Every row comes from one small tree of marks. The marks that hang from a mark follow it in brackets, in alphabetical order. Every link used is in the known rows. Which tree was each row made from?
Known rows:
fomip(luvu): [  4   0   3  -1  -2  -2  -2  -3   1   0  -9  -7  -5  -5 -11  -6 -27 -15
   8  -6   4   2  -2  -1   7   8]
subof(libos(vasel(gononu)) motonu): [  1 -29   4  10 -12 -17  -3  29   6  -3  -4  18   1   0 -26 -10  17  23
 -27 -16  15 -12 -13   2   0   0]
fomip(luvu(vasel(gononu(muruz tinut) motonu))): [-4 21 -1  9  0 13 -2  0 -3 -3  3  9 -8  8 11 -2  8 -9  5  5  4  7  5 14
  9  2]
gononu(fomip(luvu) muruz tinut vasel(motonu)): [  2  34 -18   6   9  12  -1  -9  -2   4  15  -6  12   8  13   6   2 -19
  13   4   3   1   9   1  -5 -20]
pagofil(tadira): [ 10 -20   2  -7   8 -15   6 -25  10   2 -19 -11  -8 -18 -15  -3  -5   9
  10  -6  -8   6  -8  -7  -5  11]
tadira(pagofil): [  5 -22   5  -2   0 -11  -1  -4  15   2 -21 -14  -6 -19  -4 -15 -10  11
   2  12 -14   9  -1  -5   1   4]
subof(motonu): [  8 -14  13   5  -3 -17   2  10  12   3 -13   6   2  -6 -18 -13  11  14
  -9 -10   5  -3  -9  -4  -2  19]
libos(vasel(luvu motonu)): [ 11 -10   7  -2  -5  -7 -12   7  -1   6   6  13  -2   6 -14  -6   2   0
  -8  -6   3   4  -9  -3   5  -9]
nosat(pagofil(tadira)): [  7 -23  -2  -2  12  -1   6 -24  12  -9 -11 -13  -9 -22  -9 -10   2  10
   5   6 -13   9  -4  -7  -6   8]
luvu(vasel(gononu(fomip muruz tinut) motonu)): [-8 12  6  6  3  9 -1 -9 -4 -2  4  8 -3  7 13  3 22  5 -2  3 -7  6  6 12
  5  6]
nosat(pagofil): [  2 -22   6  -3   5   1   0  -8  11  -8  -9  -8  -7 -16  -9 -16 -10  10
  -1   1  -9   3  -3  -6  -1  12]
gononu(vasel): [  7  -5   6  -3  -1 -11   2  -8  -7   2  -4  -8   2  -5  -4  -7 -25  15
   8  -7   2  -1  -4  -6   0   6]
muruz(gononu(tinut vasel(luvu motonu))): [-5  5 -2 -6  7  6  9  7 -4  1 -3  7  8  1 19 15  0  1  8  6  0 -1 11 -6
  1 -1]
fomip(luvu(vasel(gononu motonu))): [ -4  15   6  11  -1   5  -1   2 -11  -6   3   5 -10   6   4   1   5 -10
  -3   6   1  12   0  14  16   9]
tunut(fomip(luvu(vasel)) pagofil(tadira)): [  6  -1  -5   7   5   4   0 -20   1   7   6 -22 -23   8   2   5   0 -14
  -6  23  -5  19  -5 -11   1   2]
muruz(gononu motonu): [-10 -26   9 -24  -8 -11  18  28   4  -2 -15  -3   0 -12   4   0   4  11
   1   4  -5 -13 -12  -9   4  28]
gononu(muruz): [  4 -14   7 -11  -2  -5  -2  -8  26   6 -16  -4  -3 -11 -10 -23 -18  10
   9 -13   1  -3 -20  -9  -4  13]
subof(libos(vasel) motonu): [  9 -37   0   6 -10 -20  -2  30   7   3  -6  14   2   2 -28 -18  16  22
 -24 -16  16 -13 -15  -2  -2   5]
muruz(gononu(vasel) motonu): [ -9 -14   4 -22  -6 -11  20  27  -8  -4  -5  -5   4  -8  14   3   1  17
   4   7  -3 -12  -9  -9   2  22]
tunut(pagofil): [  1 -26  13  -6  -1 -11  -6  -4  20   8 -14 -13  -9 -10  -9 -17 -11  10
  -5  10  -6  11  -7 -13  -7   2]
gononu(tinut vasel): [  7  -2  -3   0   1  -3   3 -10 -11   4  -4  -2   5  -1   4   2 -19  16
  19  -6   3 -10  20  -1  -9  -6]
tinut(gononu(fomip(luvu(vasel)) muruz(motonu))): [ -7  11  -4 -10  -2   7   7  -2  -7  -3   4  -8   0   1  12   0  -1 -16
   6  10  -6  -3  -5   8  -4  15]
tinut(gononu): [ -5 -17  10  -7  -2  -5   2 -10  -3   0 -17  -2  -2 -12  -3  -1 -22   6
  10  -2  -3  -2   2   4  -7  16]
libos(vasel(gononu(muruz) luvu motonu)): [  0   2   7   2  -8   0 -15   5  10   1   8  18  -3   4  -8  -4   5   3
 -10  -6   3   4 -13  -1   5 -16]
luvu(vasel(gononu(tinut))): [ -5  -1  11   2  -2   5   2 -13 -14  -2  -6   7 -10   4  10   2  -3  15
   5  -2  -4  -3  15  12   5  11]

Which tree is each row?
[  3  28 -19  -6   1   8   7   1  -6   1  15 -11  12   5  14   4  -2 -15
  15   4   1 -13   9  -2  -7 -13]
gononu(fomip(luvu) muruz(motonu) tinut vasel)
[ -6  18  -9  -8  -2   4   9  -2 -10  -4   9 -12   7  -2  13   4 -12 -13
   9   9  -3  -4  -4   3  -7   4]
tinut(gononu(fomip(luvu) muruz(motonu) vasel))
[  3  18  -9   2   8   4   0 -11   2   5   8  -4  14   2  10   2   8   0
  10  -2  -1  -1   6  -2  -9 -13]
gononu(fomip muruz tinut vasel(motonu))
[-12   3  -4  -7   7   2  11  -1 -13   2   0  -5  11  -1  21  23  -2  -2
   8   7  -6  -5  12  -4   0   2]
muruz(gononu(fomip tinut vasel(motonu)))
[ -8  22  -7   1   5   6   2 -10  -6  -2   9  -8   8   0  12   6  -7 -17
   7   8  -1   7  -4   7  -4  -1]
tinut(gononu(fomip(luvu) muruz vasel(motonu)))
[ -6   0  18   7  -1   0  -1   0  -9  -6  -2  10 -10   3   4  -3  19  14
  -9   2  -4  12  -3  13  12  18]
luvu(vasel(gononu motonu))
[-13  16  10  13   1   0  -6   2   0 -10   1  -1   0  -4  -8  16   8 -19
 -15  -1  -5  15  -2  10  13  -2]
vasel(gononu(fomip(luvu)) motonu)
[  3  25 -13   4   6   7   2 -18 -24   2  11 -15   9   7   9  18 -26 -19
  15   1  -1  -7  25   2  -2 -16]
gononu(fomip(luvu) tinut vasel)
[  6 -40   1   0  -6 -16  -6  24   2   0  -6   9  -2  -2 -25 -15   5  17
 -15 -15  11  -4 -15   0   1   3]
subof(libos(vasel(motonu)))
[ -7  17  -3   5   4   1   3  -7 -22  -4   9  -9   7   0   9  17 -10 -19
   3  10  -3   8   6  10  -1   0]
tinut(gononu(fomip(luvu) vasel(motonu)))
[-12  -3  -5 -19  -1  -3  21  17 -17  -1   2  -9  11  -2  22  20   4   4
   7  10  -8 -19  12  -6  -2   9]
muruz(gononu(fomip tinut vasel) motonu)
[  2  28 -12  11   8   5   0  -6 -20   0  14  -6  12   8  10  19   0 -19
   7   5   0   2  22   5   0 -17]
gononu(fomip(luvu) tinut vasel(motonu))
[ -1 -14  -2   3  -3  -3 -11  16  12  -6   4  10   1   2 -21  -4   6  -3
 -25 -13   7   2 -18  -1   6 -11]
subof(libos(vasel(gononu(fomip muruz) luvu motonu)))
[  5  -6  -5   5   4   0  -2 -18  13   7   0 -24 -18  -1  -8   7  -7 -17
  -5  16  -3  18  -6 -17  -3  -5]
tunut(fomip(luvu) pagofil(tadira))
[ -8   8  -3   3  -8   5 -12  -2  -3   4  13  12   2   5   2   8   4  -3
   1  -3   2  -6   4   5   0 -25]
libos(vasel(gononu(fomip(luvu) muruz tinut) motonu))
[-6  6  8  6  0  9 -1 -3  1 -2 -3 16 -6  5 13 -5 24 16  1  2 -1  5  4 12
  4  7]
luvu(vasel(gononu(muruz tinut) motonu))
[  2  -1   3   7  -2   8  -5  -4  -1   7   8 -17 -20  13   2  -1 -12 -14
 -11  18   0  14  -3 -10   6   6]
tunut(fomip(luvu(vasel)) pagofil)
[ 10 -29   0   2  -3 -11  -8  23   6  -2  -2  12  -1   3 -26 -12   5   5
 -21 -13  11   1 -14  -1   5  -3]
subof(libos(vasel(luvu motonu)))
[ -8  15  -3  -1   5  10   2 -13  -6   0   4  -4   0   2  12   2  -2 -20
   5   9  -4   7  -4  10  -1  10]
tinut(gononu(fomip(luvu(vasel(motonu))) muruz))
[  6   6   2   7  -4   7   1  -6 -14   2   5  -9 -13  12  -4   5 -21 -16
  -2  -3   5   2  -1  -2  13  19]
tunut(fomip(luvu(vasel)))
[  7  32 -11   3  13  11  -3 -12   6   2  13  -1  14   8   9   7   8 -16
   4   0  -1   4   6  -4  -5 -18]
gononu(fomip muruz tinut vasel(luvu motonu))
[ 11  15 -10  -9   0   7   5   8  10   1   4   4   8   4   8  -9   4   5
  13  -2   5 -11   5  -8 -10 -10]
gononu(muruz(motonu) tinut vasel(luvu))
[  0   5   2   2  -7   6 -14   2   8   4   7  22   0   7  -2   2   8   3
  -3  -5   5  -2   1   1   0 -25]
libos(vasel(gononu(muruz tinut) luvu motonu))
[  0  14 -14 -10   0   9   4   3   8   3   3  -8   6   1   2   0   3 -20
  11  -1  -3 -13   6  -2  -7  -5]
gononu(fomip(luvu) muruz(motonu) tinut)
[  8  26  -6   9  12   5  -2  -9 -12  -1  13  -3  14   9   5  20   5 -16
  -1   1  -5   5  20  -1  -1 -17]
gononu(fomip tinut vasel(luvu motonu))
[ -4  20   6   9   4  14 -11   2  26  -6  -5  20   2  -1  -3   4  20  -9
  -6  -5   1  11   3   2   2 -15]
vasel(gononu(muruz tinut) luvu motonu)
[  0   1   6   6  -7   2 -14   4  -4   1   7  22  -1   6  -5   9   7   2
  -6  -4   3   0   9   4   3 -23]
libos(vasel(gononu(tinut) luvu motonu))
[  5   2  -8 -12  -4   0   8   9   6   3  -1   1   8  -2   9 -13   5  21
  19  -3   5 -17   3  -6 -15  -5]
gononu(muruz(motonu) tinut vasel)
[ -6   7   9   3   1   6   2 -19 -18  -3   0   0  -6   6  12  11  -6   4
   2   0 -10  -3  17  11   5   9]
luvu(vasel(gononu(fomip tinut)))
[ -3 -30   2   1  -8 -10  -8  21  12  -3  -5  13  -3  -3 -20 -15   6  18
 -18 -15  10  -3 -19   2   1  -6]
subof(libos(vasel(gononu(muruz) motonu)))
[  0 -25  -3   9 -11 -10  -4  26  15   1  -4  22   3   2 -19 -13  21  25
 -19 -16  17 -18  -7   2  -7  -8]
subof(libos(vasel(gononu(muruz tinut))) motonu)
